Each row comes from the steps of one walk. Every step used is in the known rows, and no mark comes twice. Write the walk behind each row, first mark first.
Known rows:
vidozot, lubi, kudutif, mapav, busu: -.16 .05 .05 .01 -.09 -.05 -.11 .05 .05 .18 -.06 -.07 -.17 -.08 .03 .11 -.06 -.12 -.18 .24 .11 .09 .03 .10 -.05
lubi, kudutif, mapav: .09 .05 .19 -.29 .15 .19 -.07 .07 .08 .07 -.23 -.08 -.06 .04 .07 .14 .02 -.15 -.08 .33 .00 -.02 .07 -.21 -.09
vidozot, lubi, kudutif, mapav, beni: -.07 .04 .08 .07 -.09 .06 -.10 .04 .10 .13 .30 -.09 -.17 .12 -.04 -.03 -.18 -.07 -.08 .21 .17 .13 .03 -.03 .15
mapav, busu, lubi: .07 .00 -.22 -.15 .01 -.12 -.08 -.14 .07 .21 -.10 -.03 .18 .21 .00 .21 .09 -.10 -.10 -.12 .06 -.12 -.05 .00 -.05
lubi, kudutif, mapav, beni, busu: .08 .03 .15 -.21 -.09 .04 -.04 .13 .12 .17 -.15 -.07 -.13 .13 .00 .05 .12 -.04 -.12 .13 .02 .19 .02 .16 .02
vidozot, lubi, kudutif, mapav, beni, busu: -.05 .03 .09 -.01 -.16 -.02 -.08 .10 .10 .25 .14 -.16 -.26 .03 -.08 -.05 -.07 -.04 -.16 .10 .10 .26 .00 .22 .11
busu, beni: .23 .03 -.10 -.31 .25 .11 -.06 -.06 .10 -.08 .08 -.04 .22 .36 .01 .11 .00 -.03 .03 -.05 .06 -.10 .06 -.03 -.09
beni, mapav, vidozot, lubi, kudutif: .05 .05 .28 -.01 .04 .10 -.02 -.28 .04 .12 .04 -.05 -.23 .18 -.01 -.02 -.15 -.14 .00 .06 .07 .17 .09 .00 -.25
mapav, beni: .25 .03 -.06 -.20 .07 .00 -.03 -.18 .14 .01 .06 -.01 .14 .25 .05 .13 .08 -.04 .01 -.01 .06 -.03 .02 -.08 .04
kudutif, mapav: .15 .06 .08 -.25 .19 .13 -.05 .02 .08 .00 -.28 -.04 .10 -.05 .03 .25 .02 -.12 -.08 .23 .00 -.13 .06 -.14 -.10
vidozot, kudutif, mapav: .14 .08 .24 -.22 .10 .14 -.07 .00 .03 .11 -.44 -.09 -.05 -.08 .07 .08 .03 -.18 -.13 .32 .00 -.08 .05 -.20 -.06
lubi, kudutif: .20 .02 .11 -.37 .19 .12 -.07 -.11 .10 .08 -.16 -.13 -.03 .13 .13 .09 .08 -.13 -.04 .17 -.03 .00 .06 -.28 -.12
beni, kudutif, mapav: .07 .04 .22 -.24 .11 .11 -.06 .03 .07 .11 -.19 -.03 .00 -.19 .06 .13 .16 -.13 -.07 .30 .03 .06 .00 -.29 -.08
mapav, beni, busu, kudutif: .28 -.02 .07 -.25 .02 .04 .01 -.06 .10 .28 -.08 -.09 -.01 .28 .03 .03 .21 .02 -.02 .00 .02 .17 .00 .17 .02
fugip, vidozot, kudutif, mapav, busu, lubi: -.12 .13 .25 .13 -.07 .05 -.06 -.11 -.01 .27 -.34 .09 -.16 -.04 .08 .16 -.20 -.13 -.12 .07 .08 -.16 -.02 .05 -.02
vidozot, kudutif, mapav, busu: .02 .08 .16 -.12 -.07 -.03 -.07 -.02 .03 .15 -.57 .02 -.04 -.10 .10 .16 .14 -.16 -.19 .25 .03 -.04 .02 .06 -.09
busu, kudutif, mapav, vidozot: .13 .05 .47 -.06 .22 .24 .04 -.12 .02 .10 -.20 .11 -.04 .19 .07 .12 -.06 -.14 .05 .29 .06 -.02 .04 -.10 -.15
beni, mapav, vidozot: .25 .06 .22 -.17 .16 .11 .04 -.33 .07 -.01 -.28 .09 .05 .21 .01 .18 .05 -.13 .05 -.02 -.01 .00 .10 .00 -.33
vidozot, lubi: .12 .03 -.08 -.15 .18 .01 -.08 -.18 .08 .08 .11 -.18 .01 -.03 .01 .11 -.09 -.12 -.09 .07 .06 -.05 .03 -.16 -.04
lubi, kudutif, mapav, vidozot: .05 .07 .48 -.09 .16 .18 .01 -.11 .06 .01 -.20 .08 -.14 .16 .09 .09 -.09 -.19 -.01 .27 .02 .01 .06 -.18 -.18
vidozot, kudutif: .26 .05 .15 -.31 .15 .07 -.06 -.18 .05 .12 -.37 -.13 -.03 .03 .12 .01 .10 -.18 -.09 .19 -.02 -.07 .03 -.27 -.08
kudutif, mapav, busu: .03 .07 -.01 -.15 .02 -.03 -.05 .00 .08 .05 -.38 .07 .11 -.05 .06 .34 .12 -.10 -.14 .15 .03 -.09 .03 .09 -.14
vidozot, lubi, kudutif, mapav: -.04 .04 .12 -.09 .09 .12 -.11 .05 .06 .14 .05 -.18 -.18 -.06 .00 .05 -.15 -.14 -.13 .31 .09 .05 .05 -.14 -.01
busu, mapav, vidozot, kudutif: .18 .07 .41 .07 .00 .11 -.01 -.18 .05 .12 -.45 .03 -.09 .03 .09 -.02 -.07 -.22 -.01 .10 .02 .03 .02 .04 -.23

Which walk is each row?
.03 .04 .13 -.20 .09 .16 -.08 .12 .07 .02 .09 .01 .10 .11 -.01 .02 .07 -.04 .01 .16 .11 .07 .01 -.11 -.05 -> busu, beni, kudutif, mapav
-.03 .08 .29 .13 .14 .08 .00 -.19 .04 .01 .06 .03 -.11 -.01 -.02 .11 -.26 -.18 -.06 .15 .12 -.03 .02 -.07 -.10 -> kudutif, mapav, vidozot, lubi
.13 .06 .03 -.11 .01 .06 -.04 .01 .12 .00 -.03 .04 .11 .14 .00 .19 .01 -.05 -.03 .14 .08 -.05 .03 -.02 .06 -> kudutif, mapav, beni
-.14 .12 .30 .22 -.02 .15 -.04 -.08 .08 .09 .32 .02 -.31 .02 .06 .04 -.39 -.02 .00 .17 .16 .05 .05 .02 .11 -> fugip, vidozot, lubi, kudutif, mapav, beni
.00 .02 .06 -.20 .09 .15 -.11 .11 .05 .23 -.03 -.13 -.03 .19 -.04 .09 -.09 -.15 -.08 .18 .06 -.06 .01 -.25 .02 -> busu, lubi, kudutif, mapav
.21 .07 .31 -.10 .06 .16 .00 -.26 .01 .00 -.18 .09 -.01 .44 -.01 -.10 -.02 -.09 .07 -.06 .08 .05 .10 .12 -.27 -> busu, beni, mapav, vidozot, kudutif
.00 .04 .41 .06 .09 .10 .03 -.07 .00 .28 -.08 -.05 -.26 .04 -.04 .02 -.12 -.11 -.08 .16 .08 .16 .00 .20 -.11 -> beni, busu, kudutif, mapav, vidozot, lubi
-.26 .13 .19 .21 -.04 .11 -.06 .00 .03 .04 .25 .10 -.22 .12 .07 .08 -.35 .01 -.04 .05 .18 .02 .07 .30 -.05 -> fugip, vidozot, lubi, kudutif, mapav, busu, beni
-.04 .17 .37 .04 -.01 .07 -.02 -.15 .01 .12 -.54 .14 -.18 -.20 .20 .22 -.07 -.11 -.11 .22 .03 -.12 .05 .08 -.14 -> fugip, vidozot, kudutif, mapav, busu
.01 .03 .30 .15 -.08 .02 -.04 -.05 .08 .27 -.09 -.13 -.31 -.01 -.01 -.06 -.15 -.15 -.10 -.02 .04 .28 .00 .32 -.23 -> beni, busu, mapav, vidozot, lubi, kudutif
-.01 .02 .01 -.05 -.09 .08 -.10 .08 .09 .22 .21 -.05 -.02 .37 -.08 .00 -.11 -.08 -.04 .09 .14 .02 -.02 -.12 .18 -> busu, lubi, kudutif, mapav, beni
.21 .06 .15 -.13 .16 .16 .02 -.23 .06 -.11 .02 .14 .15 .50 -.05 .10 -.04 -.04 .13 -.15 .07 .00 .11 .16 -.30 -> busu, beni, mapav, vidozot
-.06 .06 .03 -.15 -.03 .06 -.09 .16 .07 .02 -.07 .08 .04 .32 .04 .12 .03 -.03 -.07 .11 .10 .02 .06 .20 -.09 -> lubi, kudutif, mapav, busu, beni
.10 .09 .35 -.05 .22 .13 .03 -.17 .06 -.05 -.24 .12 .01 .07 .05 .20 -.10 -.17 -.02 .17 .03 -.09 .04 -.12 -.18 -> kudutif, mapav, vidozot
.18 .01 -.01 -.28 -.02 .05 -.03 -.10 .04 .26 -.41 .02 .10 .19 .04 .23 .29 -.02 -.03 .08 .02 .07 .08 .23 -.24 -> beni, mapav, busu, kudutif
.26 .01 -.05 -.25 .00 -.08 -.01 -.11 .15 .12 -.10 -.08 .05 .17 .00 .11 .20 -.01 -.07 -.11 -.01 .10 .00 .18 .00 -> mapav, beni, busu
.22 .07 .45 -.12 .17 .07 .02 -.37 .03 .05 -.33 .03 -.11 .13 .14 -.04 -.01 -.23 -.02 .13 .00 -.03 .02 -.26 -.17 -> mapav, vidozot, kudutif
-.14 .01 .02 -.06 -.15 -.08 -.10 .04 .04 .32 -.10 .02 .04 -.05 -.02 .13 .14 -.13 -.13 .08 .11 .05 -.10 -.07 -.01 -> beni, kudutif, mapav, busu, lubi
.16 .00 .04 -.24 .08 .01 -.03 -.13 .06 .22 -.28 .00 .08 .17 .13 .19 .22 -.06 -.05 .12 .03 .00 .02 .06 -.12 -> mapav, busu, kudutif
.07 .05 .15 -.14 -.01 .11 -.06 .05 .12 .07 .00 .00 -.05 .21 .04 .07 .01 -.07 -.04 .24 .08 .06 .05 -.08 .06 -> lubi, kudutif, mapav, beni
-.03 .06 .11 -.19 -.03 .02 -.07 .05 .07 .12 -.35 .02 -.04 .01 .10 .22 .11 -.12 -.14 .24 .02 .02 .04 .04 -.13 -> lubi, kudutif, mapav, busu
-.20 .05 -.04 .05 -.09 .00 -.12 .15 .05 .08 .23 -.02 -.08 .19 -.04 .01 -.14 -.03 -.11 .09 .19 .09 .04 .28 -.01 -> vidozot, lubi, kudutif, mapav, busu, beni
-.01 .08 .08 -.08 -.08 .01 -.08 .08 .02 .06 -.30 .07 .05 .21 .04 .05 .05 -.06 -.11 .11 .10 -.03 .04 .23 -.06 -> vidozot, kudutif, mapav, busu, beni
-.11 .06 .44 .13 .04 .05 -.02 -.19 .03 .12 .14 .03 -.21 -.16 .00 -.01 -.13 -.18 -.04 .22 .14 .15 -.04 -.19 -.08 -> beni, kudutif, mapav, vidozot, lubi
-.02 .11 .27 .11 -.13 .07 -.02 -.05 .03 .33 -.15 -.01 -.24 .08 -.02 -.02 -.21 -.05 -.09 -.05 .08 .02 -.04 .16 .13 -> fugip, vidozot, kudutif, mapav, beni, busu, lubi
.04 .04 .33 .01 .14 .06 -.02 -.32 .06 .08 .18 -.06 -.24 .17 .08 -.06 -.20 -.19 -.02 .11 .09 .10 .02 -.19 -.12 -> mapav, vidozot, lubi, kudutif
.00 .05 .42 .12 .16 .17 .01 -.14 .00 .17 .09 .02 -.17 .10 -.01 .02 -.24 -.14 -.01 .26 .15 .04 .02 -.04 -.07 -> busu, kudutif, mapav, vidozot, lubi
